Each row was made from one walk, in order. Every step used is in the known rows, and no mark comes twice. Write each row's walk.
Known rows
K-H-T-V: [ 6.30 -8.87 -1.93  3.15  0.35 -2.93 -1.01 -0.62  3.64  0.07  1.88 -4.60
 -0.09  0.16  2.62 -1.69 -4.74 -0.33 -1.66 -1.28 -1.86]
U-B-C-V-T-H: [ 4.10  1.23 -2.77 -2.32  0.73 -1.37  2.71 -0.89 -0.69 -2.33  2.59 -3.00
 -0.03 -2.25  2.48 -2.87  1.26  1.55 -1.96 -2.57  0.00]
C-H-K-L-U-B: [ 1.62 -0.05 -2.73  1.65 -0.45  4.22  3.43  0.95  2.26 -3.46 -1.11 -0.88
 -2.42  0.06 -0.29 -2.28  5.08  0.64  1.06 -1.86  1.08]
U-B-C-H: [ 0.40  2.40 -1.96 -1.53 -0.10  1.25  3.39 -0.54  2.75 -2.72 -0.12  1.73
 -0.19 -2.33 -0.17 -1.28  0.39  3.43 -1.32 -3.19  0.31]
K-H-C-V-T: [ 6.65 -4.21 -2.96  2.19  0.24 -4.66  2.38 -1.75  2.07 -0.15  0.14 -3.19
 -0.86  0.75  3.86 -2.47 -5.60 -0.84 -2.41 -2.92 -1.99]
K-L-U-B-C-V-T: [ 4.00  5.59 -1.90 -1.31  1.25  0.41  2.99 -0.36 -0.20 -0.71  0.51  2.93
 -0.65 -1.41  0.44 -2.32  0.68  0.12 -0.86 -5.14 -0.07]
H-C-V-T: [ 5.82 -0.30 -1.54  0.21  0.01 -4.46  2.49 -1.50 -0.76 -0.49 -0.01 -1.08
 -0.72  0.10  3.63 -1.87 -4.10  0.23 -1.84 -1.88 -1.31]
H-U-B-C: [ 1.67 -0.93 -2.34 -2.15  0.54  1.00  1.63 -0.08  2.92 -1.94  2.44  3.72
  0.10  0.08 -1.87 -1.43  2.96  3.22 -2.64 -2.71  0.28]
V-T: [ 2.69 -0.16 -0.69 -1.64  0.51 -1.46  2.04 -0.15  0.65  0.69 -1.59 -0.50
  0.64 -0.30 -0.13 -1.75 -1.73  0.35  0.13 -0.79  2.58]
T-V: [ 3.44 -0.56 -1.28  1.37 -0.16 -2.06  0.35 -0.31  0.19  0.89  1.48 -1.48
 -0.53 -0.68  0.61 -1.86 -0.58  1.23 -0.16 -2.34 -0.40]
C-V-T-H: [ 3.96  0.05 -1.89  0.55  0.10 -2.48  2.26 -0.71 -1.32 -0.74  1.31 -5.22
 -0.32 -0.96  4.34 -2.71  1.92  0.19 -0.24 -1.63  0.49]
V-T-H: [ 1.29 -1.50 -1.01 -1.19  0.26  0.00  2.90 -0.22  0.45 -0.91  0.33 -4.97
  0.32 -0.74  1.21 -2.01  1.92  0.00  0.09 -0.10  2.47]
V-T-H-K-L-U: [ 1.55  1.42 -1.88  1.39  0.02  3.53  3.19  0.81 -0.24 -2.91 -2.05 -5.55
 -1.19  0.57  0.02 -2.76  6.34 -2.17  0.90  1.38  3.09]
L-U-B: [ 2.78 -1.60 -0.60 -2.58  0.81  1.64  1.25  0.72  2.77  0.48  1.63  0.14
 -0.96 -0.48  0.42 -0.91 -0.01  0.49  0.60 -4.94  0.87]
V-T-H-K: [ 2.93 -1.67 -2.45 -0.18 -0.18  0.49  2.31  0.37 -0.61 -2.98 -1.94 -7.28
 -0.25  0.21  0.55 -3.05  3.06 -0.33 -0.02  3.45  3.32]
L-U-B-C: [ 1.90  3.60 -0.69 -3.12  0.89  2.18  1.72  0.23  2.60 -0.73  0.17  2.21
 -0.24 -1.60 -0.59 -0.65 -0.52  1.15 -0.83 -4.69  0.72]
U-B-C: [ 1.35  1.06 -1.35 -2.90  0.56  0.72  1.60  0.48  1.65 -0.77  0.46  2.15
  0.09 -1.65 -2.30 -0.80 -0.95  2.99 -1.70 -2.40  0.87]
K-H: [ 2.01 -4.24 -1.91  1.91  0.06 -0.54  0.86  0.27  3.78  1.11 -0.66 -2.22
 -0.34  0.26 -0.20 -1.31 -2.03  0.54 -0.49 -2.08  0.55]
U-B: [ 2.32 -4.14 -1.28 -2.23  0.41  0.17  1.12  0.87  1.86  0.47  1.96  0.13
 -0.60 -0.67 -1.24 -1.11 -0.55  2.41 -0.20 -2.65  0.97]
L-U-B-C-V-T-H: [ 4.64  3.77 -2.08 -2.59  1.15  0.22  2.90 -1.16  0.21 -2.44  2.25 -2.97
 -0.33 -2.25  4.06 -2.62  1.65 -0.29 -1.10 -5.05 -0.02]
L-U-B-C-H: [ 0.93  4.86 -1.27 -1.74  0.23  2.64  3.55 -0.78  3.67 -2.80 -0.59  1.82
 -0.54 -2.19  1.57 -1.06  0.90  1.57 -0.39 -5.56  0.28]

Write each row's walk
[ 0.07  2.73 -3.50  1.25 -0.65  3.37  3.60  0.73  1.07 -4.62 -2.25  0.86
 -1.34 -1.01 -2.91 -2.23  4.11  3.11 -1.23  0.58  0.96]
U-B-C-H-K-L
[ 2.93 -1.70 -1.55  2.37 -0.91 -2.17  2.12 -0.58 -0.46 -1.88  2.75 -5.15
 -1.92 -0.23  4.66 -0.98  0.95  1.23 -2.22 -2.48 -2.73]
T-H-C-V
[-0.65  6.20 -1.22  0.67 -0.68  0.78  3.30 -0.77  2.00 -2.35 -2.97  1.41
  0.20 -1.89  0.80 -0.90  0.33  2.72 -1.07 -1.88  0.59]
B-C-H
[ 0.32 -2.37 -2.53 -1.68  0.32  2.35  2.36 -0.15  2.78 -3.48  4.33 -0.77
 -0.26 -0.31 -0.56 -1.61  7.00  2.96 -2.78 -2.43  0.19]
T-H-U-B-C
[ 2.10  2.29 -3.40 -0.58 -0.53  1.69  2.93 -0.08  1.72 -4.73 -2.38 -0.63
 -0.75 -1.38 -0.71 -2.23  1.20  3.02 -1.37  0.26  1.15]
U-B-C-H-K
[ 3.08  6.58 -1.52  0.86 -0.19 -2.26  0.81 -0.26 -0.95 -0.28 -1.30  1.60
 -0.15 -1.44  1.47 -1.11 -1.26  2.45 -1.88 -2.79 -0.95]
B-C-V
[ 2.45 -2.99 -0.27  1.22 -0.45 -0.63  1.59 -0.26  2.75 -2.29 -1.28 -1.23
  0.06 -0.64  3.31 -0.31 -1.73  1.66 -0.57 -0.12 -0.11]
C-H-T
[ 2.37 -5.96 -1.86  2.17 -0.28 -1.06  1.84 -0.49  4.16 -0.16 -0.17 -2.50
 -1.12  0.97  0.52 -0.67 -4.10  0.31 -2.25 -1.88 -1.32]
K-H-C
[ 2.59 -2.67 -2.67 -0.80  0.65  4.07  3.31  1.10  0.66 -3.19  0.62 -5.38
 -1.59  0.23 -0.73 -3.18  6.32 -1.40  0.76  0.12  2.98]
V-T-H-K-L-U-B
[ 1.80 -2.26 -2.75 -3.26  0.94  1.41  3.37 -1.05  2.35 -3.60  3.59 -1.16
  0.64 -0.43 -0.28 -2.70  5.71  1.66 -2.54 -1.55  1.55]
V-T-H-U-B-C
[ 6.61 -3.64 -4.77 -0.24  1.29 -2.64  1.84 -1.78  3.50 -1.58  2.85  0.59
  0.22  0.36  1.51 -3.84 -0.08  1.00 -3.36 -4.09 -1.12]
K-H-U-B-C-V-T
[ 1.67 -4.77 -2.71 -0.02 -0.21  0.99  3.02 -0.62  4.25 -2.67  3.30  1.34
 -0.84  0.44  1.18 -2.11  5.08  3.03 -0.80 -3.65 -0.14]
C-H-U-B
[ 1.48  2.16 -0.44  0.55 -0.41  0.03  2.09 -0.71  2.61 -3.69 -2.81  0.74
  0.80 -1.55  2.43 -0.03 -2.25  2.26 -2.02 -0.17 -0.26]
B-C-H-T
[-0.54  9.13 -2.06  3.20 -0.87  4.26  3.64  0.22  1.20 -4.38 -5.37  0.86
 -1.31 -0.56 -0.51 -1.62  4.29  0.47 -0.25 -0.53  1.13]
B-C-H-K-L-U
[-1.05  5.30 -1.38  0.01  0.13  4.43  4.31 -0.05  3.07 -2.50 -0.37  3.47
 -1.14 -1.86 -0.75 -0.98  3.77  1.61 -0.36 -5.29  0.09]
K-L-U-B-C-H
[ 4.39  6.55 -1.76 -0.67  0.45 -3.25  1.83 -1.11 -1.37 -0.46 -2.17  1.11
  0.71 -1.50  1.79 -2.18 -2.42  1.09 -1.72 -1.84  0.48]
B-C-V-T
[ 5.44 -5.77 -3.57 -0.96  0.68 -1.72  2.43 -1.07  0.73 -2.23  6.16 -3.41
 -0.63  0.29  3.76 -3.73  5.91  1.17 -1.43 -3.04 -0.34]
C-V-T-H-U-B
[ 3.37  3.01 -2.93  0.52  0.26 -1.56  2.61 -1.74 -0.28 -3.17  1.86 -1.83
  0.43 -0.34  3.53 -3.03  5.18  1.06 -2.77 -1.97 -0.30]
B-C-V-T-H-U
[ 5.87  0.50 -3.41 -2.19  1.02 -2.49  2.08 -1.43  0.73 -1.92  2.75  2.91
  0.39 -0.19  1.40 -3.20  1.60  2.09 -2.81 -3.49 -0.42]
H-U-B-C-V-T
[ 1.62 -3.44 -1.90 -0.41  0.32  0.24  2.88 -0.76  1.82 -2.12  2.26 -3.24
  0.30  0.99  1.56 -2.58  6.10  0.31 -0.88 -0.44  1.88]
V-T-H-U
[ 2.60  4.79 -2.66 -0.86 -0.17  3.20  3.12 -0.23  2.56 -4.83 -2.66 -0.61
 -1.08 -1.38  0.85 -2.08  1.70  1.14 -0.56 -1.86  1.01]
L-U-B-C-H-K
[ 3.15  0.50 -0.41 -2.04  0.55  2.04  2.43 -0.62  4.31 -3.93 -0.35  0.95
  0.08 -1.91  3.20 -0.24 -1.74  1.16 -1.32 -3.65 -0.61]
L-U-B-C-H-T
[ 3.05  5.32 -2.03 -0.17  0.22 -1.95  2.68 -1.17 -1.61 -2.02 -0.21 -3.22
  0.44 -1.88  3.31 -2.46  1.15  0.81 -1.72 -1.55  0.36]
B-C-V-T-H
